Known rows, with every way that one mark hangs from another
boti(muzon(toge(dadib))): [ 1.07 -2.02 -0.27 -3.59  1.16 -1.64 -1.16 -0.50 -3.44 -7.04  3.90  7.02
 -0.56  0.76  0.56  0.87  2.55  3.29 -1.02 -2.97  4.06]
fipilog(muzon): [ 1.76 -0.93  0.85 -0.93  1.29 -0.60 -4.25 -0.07 -2.13 -6.97  3.74  1.54
  0.47  1.43  1.18  1.19  0.10  3.44 -0.70 -3.25  2.83]
toge(dadib diti muzon(boti(kameb))): [-1.73  1.49  5.45 -3.05 -1.30 -2.35  0.93  3.73 -6.03 -1.85  3.06  3.80
 -0.15 -0.69 -2.37 -3.01  2.73  0.87 -1.31 -4.33  3.62]
boti(kameb muzon(toge(dadib))): [ 1.66 -2.07 -0.30 -1.84  2.03 -2.73  1.62  1.00 -3.90 -5.92  4.68  8.44
  0.64 -0.23 -0.56  1.23  2.70  2.46 -2.13 -2.72  2.10]
muzon(boti toge): [-3.12 -2.72  1.15 -3.00  0.93 -0.92 -2.90  0.13 -5.98 -7.34  0.73  7.20
  1.39  3.16  2.63  1.98 -0.75  4.15 -3.03 -2.43  4.29]
boti(kameb(fipilog) muzon): [ 1.09 -2.21  1.06 -1.08  1.83 -1.70  0.31  0.82 -3.79 -6.08  7.05  2.60
 -0.20  1.83  0.34  0.09  2.47  5.02 -2.55 -3.92 -0.55]
diti(toge(dadib muzon(boti(kameb)))): [-1.77 -1.74  3.69 -3.78  3.53 -1.34 -0.77  1.70 -6.16 -5.41  0.99  4.67
  2.48 -0.92 -0.18 -3.16  1.42  2.14  1.04 -2.94  3.51]
muzon(toge(dadib diti)): [ 0.09 -1.12  2.13 -2.49 -1.30  0.36 -1.89  1.77 -4.04 -3.70  2.75  3.55
 -0.29  0.11  1.36  0.88 -0.24  0.76 -1.61 -3.14  6.33]
fipilog(kameb muzon(boti toge(dadib diti))): [-1.66  3.54  1.29 -2.71  3.43  0.23 -1.37  3.39 -3.99 -6.81  1.03  5.90
  1.35  0.19  0.55  2.53  0.87  2.00 -0.83 -1.17  7.24]
balat(dadib(toge(diti muzon(boti(kameb(fipilog)))))): [-0.79 -0.11  3.91  0.11 -0.29 -2.14 -0.59  1.50 -6.40 -5.11  2.80  0.57
  0.74 -0.44 -0.35 -0.61  1.70  3.98 -6.25 -5.97  0.52]
boti(kameb): [ 0.59 -2.74  1.52 -0.30  1.17 -0.38 -0.95  1.13 -3.57 -4.13  4.06  1.31
  1.13  0.61  1.91  0.41 -1.14  1.25 -2.88 -3.40  0.44]
dadib(toge(diti muzon(boti))): [-2.69 -1.27  3.01 -2.27 -0.44 -2.97 -3.79  3.21 -5.44 -4.21  1.50  2.35
  1.46  0.10  0.24 -1.49 -0.52  3.24 -4.02 -4.37  2.49]
kameb(fipilog): [-0.20 -3.19  3.21 -1.32 -0.42  1.45 -3.98 -0.52 -3.77 -5.42  4.76 -3.07
  0.00  3.23  2.94  0.13  0.30  5.22 -1.67 -4.89  2.93]
boti(kameb muzon(toge(dadib diti))): [ 1.19 -0.63  0.20 -1.91  1.12 -2.56  1.96  2.54 -3.96 -4.53  5.37  7.87
 -0.46 -0.55 -1.02  0.73  2.16  1.50 -2.44 -2.63  2.03]
balat(dadib(toge(muzon(boti)))): [-0.58 -1.59  2.63 -1.10  0.63 -2.02 -2.28 -0.73 -5.75 -6.89  0.91  1.93
  1.14 -0.27  0.51 -0.40  1.32  3.74 -5.31 -5.60  1.33]
kameb(fipilog(muzon(toge(diti)))): [ 1.04 -1.20  2.14 -0.52 -0.24  0.40 -4.38  1.13 -3.63 -6.58  4.54  0.40
  0.19  2.57  1.13  1.75  0.76  5.49 -1.87 -3.74  4.08]
boti(kameb muzon(toge(diti))): [ 0.28 -1.68 -0.96 -1.68  1.73 -2.28  0.96  2.34 -4.20 -5.37  5.52  7.66
 -0.44  0.12 -0.17  1.19  0.80  1.70 -3.86 -2.16  0.29]
kameb(fipilog(muzon(boti toge(dadib diti)))): [-0.05  0.46  3.63 -1.31 -0.53 -0.88 -2.92  1.49 -4.69 -6.65  3.72  2.73
  0.27  3.10  0.43  1.51  2.28  6.63 -0.98 -3.99  5.73]
muzon(boti toge(dadib diti)): [-2.73  0.21  2.97 -3.36 -0.89 -1.24 -1.07  2.21 -5.94 -4.69  1.65  6.99
  0.08  1.79  1.09  0.97  0.37  2.78 -1.90 -2.83  6.64]
muzon(boti(kameb(fipilog)) toge(diti)): [-3.19 -0.87  2.63 -1.21 -0.09 -1.19 -0.44  3.21 -6.95 -4.93  3.12  5.95
  1.03  2.86  1.39  1.60 -0.42  4.26 -4.57 -2.87  2.94]

Rows
[-1.63 -1.93  4.51 -3.37  3.11 -0.99 -0.84  1.83 -6.47 -5.56  1.62  3.14
  2.53  0.00 -0.35 -3.19  2.04  3.73  1.17 -3.62  3.65]	diti(toge(dadib muzon(boti(kameb(fipilog)))))
[ 0.14  0.33  4.74 -3.35 -2.12 -0.13 -1.57  2.48 -4.15 -1.63  3.53  0.16
 -1.13 -1.52 -1.53 -3.29  2.22 -0.19 -0.25 -4.68  4.56]	toge(dadib diti muzon)
[-2.27 -1.61  3.58 -1.27  0.91 -1.26 -0.81  1.25 -5.82 -5.61  3.65  2.52
  1.23  3.70  1.98  0.47  0.25  5.41 -2.98 -3.98  1.56]	muzon(boti(kameb(fipilog)))
[-0.37 -1.35  2.43 -1.12  0.74 -0.75 -4.09  0.15 -4.81 -8.32  3.15  3.01
  1.15  3.99  1.40  2.09  1.59  7.46 -1.81 -3.60  4.21]	kameb(fipilog(muzon(boti toge)))
[ 0.37  1.42  2.08 -0.87  0.84 -2.90 -0.51  3.04 -4.72 -6.02  2.52  8.05
  1.17  0.96 -0.98  2.15  1.29  3.52 -1.62 -2.43  4.68]	fipilog(muzon(boti(kameb) toge(dadib diti)))
[ 0.40 -0.73  0.15 -3.71  0.34 -1.33 -0.67  1.01 -3.51 -5.68  4.75  6.57
 -1.63  0.36  0.13  0.41  2.01  2.32 -1.39 -2.86  4.24]	boti(muzon(toge(dadib diti)))
[-2.70  2.95  0.26 -2.51  3.97  0.52 -2.44  3.31 -4.12 -7.73  1.18  5.73
  1.37  0.88  1.37  2.95 -0.36  2.09 -2.15 -0.66  5.41]	fipilog(kameb muzon(boti toge(diti)))
[-0.48  1.72 -0.60 -1.77  3.74  1.79 -3.28  2.97 -2.71 -6.87  2.08  3.10
  1.20 -0.62  1.42  3.00 -0.80  0.45 -1.87 -0.82  5.15]	fipilog(kameb muzon(toge(diti)))
[ 0.91  0.08  1.72 -0.80  1.65 -3.03 -0.83  1.49 -4.57 -7.38  1.82  8.50
  2.18  1.30 -0.54  2.53  1.88  4.46 -1.31 -2.57  4.65]	fipilog(muzon(boti(kameb) toge(dadib)))
[-2.23 -2.16  4.03 -2.07  0.50 -1.78 -1.77  1.13 -6.53 -5.24  2.58  2.57
  1.62  1.81 -0.49 -1.88  2.17  4.14 -2.74 -4.35  0.84]	toge(muzon(boti(kameb(fipilog))))
[-1.97  0.17  4.11 -1.44 -0.82 -1.67  0.89  3.26 -6.69 -4.00  2.86  6.25
  0.92  2.02  0.40  1.22  1.34  4.08 -2.77 -3.47  5.24]	muzon(boti(kameb(fipilog)) toge(dadib diti))
[-0.26 -2.66  3.01 -4.10  2.88  0.24 -2.69  0.76 -4.68 -5.24  1.33  1.87
  1.78 -1.48  0.34 -3.41  0.87  1.26  1.85 -3.13  4.28]	diti(toge(dadib muzon))
[-2.30 -1.08  3.04 -1.26 -0.09 -3.51 -2.32  3.88 -5.62 -3.68  1.81  3.05
  2.00 -0.39 -0.28 -1.25 -0.44  2.72 -4.58 -4.20  1.32]	dadib(toge(diti muzon(boti(kameb))))
[-2.44 -2.74  2.27 -1.18  1.15 -1.55 -1.02  1.25 -6.83 -6.72  2.06  6.38
  2.33  3.34  1.71  2.12  0.24  5.36 -4.02 -3.07  2.70]	muzon(boti(kameb(fipilog)) toge)
[-1.89 -1.55  2.59 -3.24  0.20 -1.43 -1.47  0.33 -5.86 -6.34  0.76  7.58
  1.26  2.31  1.78  1.35  0.97  3.91 -1.57 -3.12  6.45]	muzon(boti toge(dadib))
[ 0.09  0.27 -1.03 -1.59  4.63  1.69 -3.65  1.41 -2.56 -8.20  1.14  3.58
  2.21 -0.28  2.07  3.24 -0.35  1.39 -1.41 -1.06  5.03]	fipilog(kameb muzon(toge))
[-2.28 -1.26  3.86 -0.84 -0.48 -3.26 -2.57  3.90 -6.05 -3.79  2.62  1.46
  2.01  0.25 -0.27 -1.35  0.28  4.27 -4.57 -4.83  1.50]	dadib(toge(diti muzon(boti(kameb(fipilog)))))
[-1.99  2.24  0.87 -2.46  4.77  0.59 -2.79  1.69 -3.32 -8.24  1.58  3.01
  1.57  1.51  1.92  2.02  0.08  3.12 -0.93 -1.54  4.37]	fipilog(kameb muzon(boti))
[-1.18  0.05  3.12 -1.17 -0.29 -1.86 -1.85  0.76 -5.79 -5.58  1.78  1.46
  0.25 -0.72  0.09 -0.71  0.90  2.95 -5.68 -5.41  1.56]	balat(dadib(toge(diti muzon(boti))))
[-2.05 -1.87  3.65 -4.68  3.11 -0.73 -2.03  0.89 -5.85 -5.93  0.63  3.99
  1.91 -0.28  0.33 -3.33  1.25  2.44  1.63 -3.08  4.44]	diti(toge(dadib muzon(boti)))
[ 0.93 -3.12 -0.01 -0.99  1.89 -1.89  0.15  0.74 -4.64 -7.03  5.76  5.73
  0.48  1.63  0.42  1.50  2.55  5.08 -3.44 -3.20  0.37]	boti(kameb(fipilog) muzon(toge))
[ 0.41 -1.65  0.34 -1.06  1.03 -1.79  0.48  2.36 -4.73 -5.62  6.53  5.27
 -0.44  1.22 -0.12  1.11  2.00  4.22 -3.77 -3.01  0.62]	boti(kameb(fipilog) muzon(toge(diti)))
[-2.97 -2.90  2.32 -3.59  4.33 -0.94 -2.04  1.55 -6.33 -6.36  1.17  4.42
  2.54 -0.09  0.50 -2.66 -0.33  2.27 -0.60 -2.30  1.25]	diti(toge(muzon(boti(kameb))))
[-3.25  0.18  3.70 -2.64 -0.38 -1.70 -0.86  3.67 -6.17 -2.98  3.10  3.46
 -0.06  0.44 -1.22 -2.35  0.48  1.06 -3.34 -3.49  0.76]	toge(diti muzon(boti(kameb)))
